What can hang from each mark:
dilup: bives veka
vesir: kagur magez norid sekip
suzov: leketa veka vesir
bives: dilup lesim nutu
mukade: lasa nutu suzov
sekip: mukade
lesim: bives
dogid: vesir
veka: kagur lesim magez nutu
norid: vesir
lasa: mukade veka
magez: veka vesir
nutu: bives veka

Every row comes from one small tree of marks. The marks that hang from a mark follow it in brackets, in alphabetical order. Every link used is in the known rows. Which tree was each row made from?
(in the rows, 128 means zero)
Known rows:
sekip(mukade(lasa(veka(kagur lesim)))): [162 143 102 111  67 156 147 101  81 172 181 145  70  91 104 152 120 109
 127 137 124  98 144 195 149 137 139 164 150 100 167 162 150 132  76 103
 117]
sekip(mukade(nutu(bives(dilup) veka(lesim)) suzov)): [165 109 110 109  75 163 128 107  85 158 121 129  75 110 147 194  82 103
 130 161 192  89 145 154 186 118 144 109 100  91 139 150 145 205  95  89
 140]
suzov(leketa veka(lesim magez(vesir) nutu(bives))): [140 122 115 190  62 136 109 116 107 179 147 151 105 110 119 103  38 115
 154 230 164 154 186 151 184 116 100 104 132  80 180 176 157 135 123 139
 108]
nutu(bives(dilup) veka(kagur lesim magez(vesir(norid)))): [110  87  94 161  33 137  91 108 157 129 121 144 105  89 120 115  86  89
 104 207 146 134 167 106 190 118 108 118 150 104 170 157 175 165  87 154
 116]
vesir(magez sekip(mukade(lasa))): [152 130 109 127  90 132 103 104  76 181 128 113 107  96 120 184 123 127
 135 149 142 113 145 109 145 121 177 122 131 116 121 133 143  87  99 127
 129]
vesir(kagur magez(veka(lesim nutu)) norid sekip): [ 93  91 118 131  37 122  86  96 134 161 143 134 134  78  93 114  97 111
  97 168 115 137 125  89 162 105 123 143 147 132 150 136 155 132  76 153
  93]
dilup(bives(lesim nutu) veka(kagur)): [ 73 129 124 144  83 118 117 145  81 189 128 116 100  75 105 130  66 125
 115 139 127 111 182 142 141 120 113 128 111  98 103 149 119 157  55 124
 140]
dogid(vesir(kagur magez(veka(lesim)) norid sekip)): [ 93 113 120 134  26 108  77 115 139 152 141 146 142  55 103 102 114 100
  93 169  95 124 134  51 172 121 133 141 136 110 133 131 148 123  72 187
 102]
norid(vesir(magez(veka) sekip(mukade(nutu)))): [133 133 116 133 103 140 121 127  75 195 133 118  97 111 116 193  96 137
 101 162 126  88 143 127 143 108 157 147 134 115 144 151 146 132  78  88
 135]
vesir(kagur norid sekip(mukade(lasa(veka) nutu))): [130 166 111 114  66 171 112  63  87 202 146 154 110  81 131 172 113 119
  94 113 105 105  97 121 160 135 146 172 136 143 135 135 135 125  85  82
 118]
lasa(mukade veka): [141 159 126 130 118 137 121 123 113 160 128 126 116  97 138 100 134  82
 121 123 140  87 124 155 135 143 128 143 157 102 149 131 136 106  98 121
 138]
veka(kagur lesim magez): [137  89 119 137  77 130 116 127  97 140 164 111  93 104 106 120  98 108
 155 185 129 125 145 161 175 123 117 129 142 118 175 174 156 128  95 152
  92]
bives(dilup lesim nutu): [ 99 137 131 130  96 114  86 147  92 150 104  88 117  90 117 120  86 104
 138 155 157  67 174 115 151 121 146 105 113 116  76 148 139 140  66 103
 142]
vesir(kagur norid): [112 126 128 150  68 132  95 118 122 125 130 118 133  87 120 112 116 106
 116 133 133 128 117  93 141 130 116 124 139 144 136 127 131 124 108 140
 115]
dogid(vesir(kagur norid sekip(mukade(suzov)))): [121 120  80 134  27 149  65 100 113 142 147 162 129  64  95 140 132 111
 123 151 115 118 120  81 170 139 137 138 113 119 125 119 136 137  65 161
 109]
dilup(bives(nutu) veka(kagur lesim magez(vesir(sekip)))): [ 87 105  99 162  75 112 100 129  98 199 140 134 113  69 101 126  53 125
 129 187  91 121 181 117 186 118 114 145 128  82 125 156 136 161  70 175
 107]
mukade(suzov(leketa veka(lesim))): [173 134 127 133  63 136 115 154  77 176 142 135 115  96 145 130  67  93
 176 174 168  88 147 158 173 123 124 108 105  90 144 152 124 143 124 125
 116]
bives(nutu(veka(kagur lesim magez))): [111  89 117 148  90 117 105 118 105 167 150 100 101  95 127 125  84 110
 138 180 131 121 147 157 186 126 102 125 129 119 172 168 166 161  92 135
 119]
mukade(lasa suzov(veka vesir(kagur))): [144 159 148 165  77 148 100 126  75 189 127 114 140  95 147 158  88 143
 146 162 139 115 122 141 158 148 115 115  94 123 114 126 132 110 113 108
 123]
bives(dilup(veka(magez(vesir(kagur norid)))) lesim nutu): [ 71 133 112 189  49 136  57 127 141 162 111 116 137  50 105  87  69 109
 129 176 129 114 176  75 169 112 114 113 113 107  81 160 127 146  50 152
 130]
nutu(veka(lesim magez)): [149 101 135 141  88 121 121 135 106 146 130 106 103  92 152 134 100  93
 139 179 130 119 144 132 174 131 113 123 128 106 173 152 153 143 122 153
 132]
veka(lesim magez(vesir(kagur norid))): [127 107 107 177  50 138  83 116 140 123 150 127 126  70 107  91 106 110
 128 182 109 138 138  81 173 134 117 126 145 126 159 157 145 130  95 180
 105]
sekip(mukade(suzov(leketa veka))): [181 152 108 144  60 149 102 135  71 179 136 135 101  96 135 153  77 101
 174 160 179  93 150 164 154 130 133 102  99  82 143 144 114 139 115 112
 133]
bives(dilup lesim nutu(veka)): [ 95 137 130 135  91 112  92 143 106 162  92  89 119  86 141 123  84  96
 117 153 157  70 172 110 148 126 129 107 106 113  91 137 149 155  74 100
 162]
suzov(leketa veka(nutu) vesir(kagur magez norid)): [ 88 135 132 186  42 134  85  96 104 216 122 108 162  72 111  77  65 135
 140 169 156 161 134 110 172 129 106 102 114 116 139 141 160  81 110 116
 101]
nutu(bives veka(magez(vesir))): [136 123 118 189 101 131 102 126 137 135 104 132 110 119 145 133  88 109
 107 200 142 142 169  93 149 126 103 104 136 104 175 140 156 138 138 165
 153]
nutu(bives(dilup) veka(lesim)): [123 114 133 123  76 116 127 131 123 131 106 125 105 101 153 140  91  78
 121 171 173 105 159 117 164 120 124 107 135  89 129 139 153 165 121 121
 140]
lesim(bives(dilup(veka) nutu)): [115 151 142 124 109 103 110 155  89 182  86  99 140  84 101 141  60 109
 149 143 158  78 174 120 174 121 141 109 126  86  79 121 122 125  95 145
 142]
suzov(veka(nutu) vesir): [122 152 153 166  90 122 113 120  66 189 114 103 142 101 125 131  75 136
 144 172 145 127 155 159 165 142 101 123 125  99 141 128 163 108 105 102
 119]
sekip(mukade(nutu(veka(lesim)))): [165 131 123 120  84 145 147 106  66 169 140 103  80  91 151 177  95 108
 121 139 147  96 141 153 160 134 133 134 122  99 166 154 142 174 103  99
 144]
dilup(bives(lesim nutu)): [ 96 132 132 134 107 109  99 150  77 164 109 104 104  82 117 125  85 125
 115 139 126  91 168 110 144 137 137 115 108 113  99 142 126 144  72 122
 152]
bives(dilup(veka)): [123 151 147 137  93 119 124 151  97 147  99  98 124  96 131 144  77  93
 153 145 164  92 171 127 150 111 127 115 127  87  98 128 117 141 110 132
 124]
magez(veka(kagur nutu(bives(dilup lesim))) vesir(norid)): [ 83 119  92 154  17 145  84 114 145 120 123 157  92 112  78 115  72 108
  60 197 146 117 194 122 138 100 104 133 151 115 149 153 158 168  38 118
 122]
lasa(mukade veka(lesim magez nutu(bives))): [130 103 118 134 108 147 122  93 122 168 159 153  86 105 119  92 115  91
 130 174 152 147 133 187 182 130 114 141 164  90 186 168 168 126  89 126
 113]
mukade(lasa suzov): [167 135 131 126 112 147 111 144  72 139 130 109 108 125 131 179 104 127
 140 148 152  96 140 143 150 122 142 118 110 140 141 129 122 132 119 122
 126]
lasa(mukade(nutu) veka(kagur magez(vesir(sekip)))): [124 144  90 154  96 161 101  91 108 207 146 143 114 113 119 106  97 110
 104 173 109  96 127 147 164 133 121 168 154 123 175 159 161 105  68 127
 106]
veka(lesim magez): [151 100 135 134  96 123 113 139  94 136 143 106 104  98 127 127 100 102
 161 179 129 120 147 138 180 128 129 122 136 111 157 162 146 126 112 158
 109]
lasa(mukade veka(nutu)): [127 146 121 135 118 143 123 106 106 170 138 122 113 108 111  96 119 100
 115 130 150 108 133 179 138 137 117 148 157 106 169 131 150 112  87 108
 124]

Write each row's tree:
[ 93 130 121 156  86 131 111 140 112 155 145 133 137  98 116 130 116 123
 120 165 112 112 121  97 133 124 120 147 144 147 119 135 146 110 103 112
 114]  norid(vesir(kagur sekip))
[ 98 140 128 136  94 151 133 104  96 174 125 115  91 119 138 147  73  97
 117 145 197 120 148 178 158 105 119 116 142  94 121 158 125 155  83  85
 111]  lasa(mukade(nutu(bives(dilup(veka(kagur))))))
[ 96 129 140 148  94 122  88 148  96 175 104  95 112  76 126 125  64 101
 160 172 151  94 185 132 175 106 129 105 104  90  78 165 129 143  65 127
 136]  bives(dilup(veka(magez)) lesim nutu)
[125 130 151 174  95 126 101 117  73 193 115  98 136 101 125 129  70 140
 160 196 137 145 153 167 188 142  99 121 122 100 155 145 169 100 109 121
 110]  suzov(veka(magez nutu) vesir)
[175 132 112 128  99 165 123 114  67 168 123 103  91 116 144 195  92 124
 124 135 163  87 130 150 155 128 134 123  97 115 166 135 130 178 106  98
 150]  sekip(mukade(nutu(veka) suzov))
[113 114 128 143  83 137 117 120  98 141 130 135  96 121 110 127  93 122
 112 178 161 139 170 139 136 114 113 114 133 125 142 153 156 129  86 109
 136]  veka(nutu(bives(lesim)))
[150 125 127 160  89 160 102 115  78 193 137 143  98 135 133 165  43 132
 161 207 189 153 155 189 189 107 113  96  99 118 174 163 135 129 132 106
 103]  mukade(lasa suzov(leketa veka(magez nutu(bives))))
[139 113 136 133  87 121 137 128 115 136 124 135 100 106 159 142 103  88
 114 165 152 125 149 121 152 127 109 112 140 101 156 140 153 159 131 130
 150]  nutu(bives veka(lesim))
[136  88 127 138  96 129 114 121  87 145 152 105 101 106 102 120  88 121
 155 188 137 138 155 163 182 122 118 128 136 117 179 163 161 134 102 144
  95]  veka(lesim magez nutu)
[148 145 115 135 102 172 129 113  88 182 144 165  96 139 120 142  68 119
 126 164 169 122 152 177 158 109 117 125 119 131 173 143 141 134 135  92
 119]  mukade(lasa(veka(nutu(bives))) suzov(leketa))
[129  93  97 160  45 136  91 114 132 148 148 138 133  72  55  86  85 135
 118 194 107 148 143  95 187 135 119 137 148 130 180 147 161 103  81 194
 101]  veka(lesim(bives) magez(vesir(kagur norid)) nutu)
[157 113 134 132  75 135 118 130  73 170 147 122 121 107 111 145  77 131
 165 175 165 107 145 179 177 119 118 123 112 100 157 141 149 155  90 118
 106]  mukade(suzov(veka(lesim nutu)))
[131 138 140 138  29 118 107 123 101 188 121 138 155  44 115 108  97 114
 131 159 111 121 112 105 189 164 116 127 137 101 120 126 155  85  95 151
 129]  suzov(veka(lesim(bives)) vesir(kagur norid))
[168 161 127 126 116 158 135 105  40 167 138  95  80 117 134 203  93 136
 125 128 151 102 145 161 148 134 158 131 121 127 149 148 123 139 105  80
 129]  sekip(mukade(lasa nutu))
[ 82  85 106 134  51 128  86  87 133 158 128 155 117 123  92 144  93 121
  74 182 143 157 144 117 156  90 114 133 165 134 169 134 171 130  81 133
 101]  vesir(magez(veka(kagur nutu(bives))) norid sekip)
[111 114 140 129  90 119 151 138  75 169 134 116 104  77 105 137  62 121
 132 144 136 134 174 156 163 118 117 140 124  78 143 135 124 165  96 143
 110]  dilup(bives veka(lesim nutu))
[122 102  99 158  53 130  96 128 129 154 134 114 132  83  47  84  63 134
 142 209 132 117 166 104 185 132 130 122 132 108 150 149 157 105  81 182
  89]  veka(lesim(bives(dilup)) magez(vesir(kagur)) nutu)
[199 129  97  89  80 169 140 111  66 195 165 155  86  96  66 166 104 134
 136 146 131  90 140 193 180 139 155 157 128  99 175 134 150 119  73 125
 129]  sekip(mukade(lasa(veka(lesim(bives) nutu)) suzov))
[110  93 128 140  64 132 123 127 117 150 138 134  90 100 117 138  68  89
 159 197 165 140 172 163 189 100 112 112 144  76 131 174 145 156  96 146
  97]  nutu(bives(dilup(veka(kagur lesim magez))))
[104  99 116 105  39 109  97 121 128 182 120 125 140  84  59 115  71 115
 111 187 132  99 145  89 173 111 147 133 136 107 121 124 153  99  71 168
  93]  vesir(kagur magez(veka(lesim(bives(dilup)) nutu)) sekip)
[ 91 109 110 190  91 115  96 125 128 168 128 107 117  63 121  99  70 127
 110 176 105 124 159  81 169 144 108 119 107 102 149 146 136 170  99 173
 135]  dilup(bives(nutu(veka(lesim magez(vesir(kagur))))))
[102 141 106 175  61 129  90 113 130 143 139 137 133 110  98 121  77 123
  80 184 104 115 157  89 115 120  99 152 141 127 151 120 138 141  94 151
 108]  magez(veka(nutu) vesir(kagur sekip))
[101 128 132 128  65 129 106 132 118 126 110 135  89 119 112 138  72  99
  93 186 164 108 188 139 135 104 117 116 131 101 125 148 141 160  72 104
 133]  magez(veka(nutu(bives(dilup lesim))))
[100 132 126 178  59 132 107 112  76 231 132  99 139 106 100  93  53 142
 152 187 168 146 166 164 168 121 105 105 119 102 159 156 175  79 104 104
  95]  suzov(leketa veka(kagur nutu) vesir(magez))
[101 118 123 135  93 113  98 140  98 190 110 102 125  90  79 131  51 120
 157 173 149 104 171 147 197 116 127 113 129  92 114 145 137 119  79 158
 113]  lesim(bives(dilup(veka(kagur magez)) nutu))
[121 106 119 126  62 127 127 123  97 135 168 120  85 116  90 132  79 113
 107 174 130 116 162 187 147 114  97 149 150 114 190 155 151 166  79 124
  92]  magez(veka(kagur lesim nutu))
[153 115 119 157  80 130 129 142 100 175 136 129 118  86  72 118  58 132
 143 201 120 135 184 135 185 121 116 136 139  84 170 149 148 112  91 195
 118]  dilup(veka(lesim(bives) magez(vesir) nutu))
[123 139 129 179  59 133  98 130  78 203 131 115 119  97 139 106  59 111
 164 200 139 133 153 167 180 139  94 110 122  97 157 167 153  90 121 121
 103]  suzov(leketa veka(kagur magez) vesir)
[139 138 133 144  62 123 127 129  74 186 151 122 113  97 123 112  54 106
 159 178 167 117 162 174 166 122 110 121 125  93 162 160 145 134 118 106
 101]  suzov(leketa veka(lesim nutu))
[112 103 118 107  74  95  99 144 110 177 123  99 117  92  64 120  67 115
 124 169 149  70 167 128 184 116 154 112 139  94 123 146 152 123  60 155
 117]  vesir(magez(veka(kagur lesim(bives(dilup nutu)))))
[108 120 114 168  42 127  94 128 134 166 130 132 136  66 115 110  70  92
 152 203 116 114 164  81 173 112 120 135 128  86  97 149 134 134  92 178
  94]  bives(dilup(veka(lesim magez(vesir(kagur sekip)))))
[136 125 133 126 106 152 118 124  93 155  89 114 111 138 156 182  69 111
 118 160 191  91 143 126 172 109 128 100  98 123 134 129 138 185 122  91
 138]  mukade(nutu(bives(dilup) veka) suzov)
[135 133 104 118  62  99  77 136 120 159 114 155 136  67 102 136  85 101
  83 169  80  72 154  67 177 136 137 148 159 110 128 117 144 140  75 176
 150]  magez(veka(lesim(bives(nutu))) vesir(norid sekip))
[131 133 148 125  77 117 134 151  92 145 120 106 115  80 130 136  78  83
 159 152 158  91 170 138 165 111 132 123 130  74 100 142 123 154 102 136
 116]  bives(dilup(veka(lesim)))
[175 127  82 181  83 182 103 108  97 176 127 143  77 127 146 165  56 117
 128 198 169 124 163 130 171 119 119  96  93 101 192 167 134 175 132 124
 150]  sekip(mukade(nutu(bives veka(magez(vesir))) suzov(leketa)))
[118 142 141 177  80 126 105 122  74 225 111  95 147 100 119  99  54 136
 158 180 168 137 166 141 168 128 117  97 110  95 142 145 166  77 123 109
 115]  suzov(leketa veka(nutu) vesir(magez))
[140 117 142 129 109 109 118 149  83 189 126 113 119  72 107 133  67 114
 167 170 124 113 159 141 203 126 130 118 131  84 127 153 134 123  99 174
 136]  dilup(veka(lesim(bives(nutu)) magez))
[182 127 150 126 104 158 123 127  44 201 146 104  98 113 152 195  60 142
 169 181 152 103 126 187 210 122 141 119  94 121 160 170 133 148 102 102
 102]  mukade(lasa nutu suzov(veka(lesim magez)))
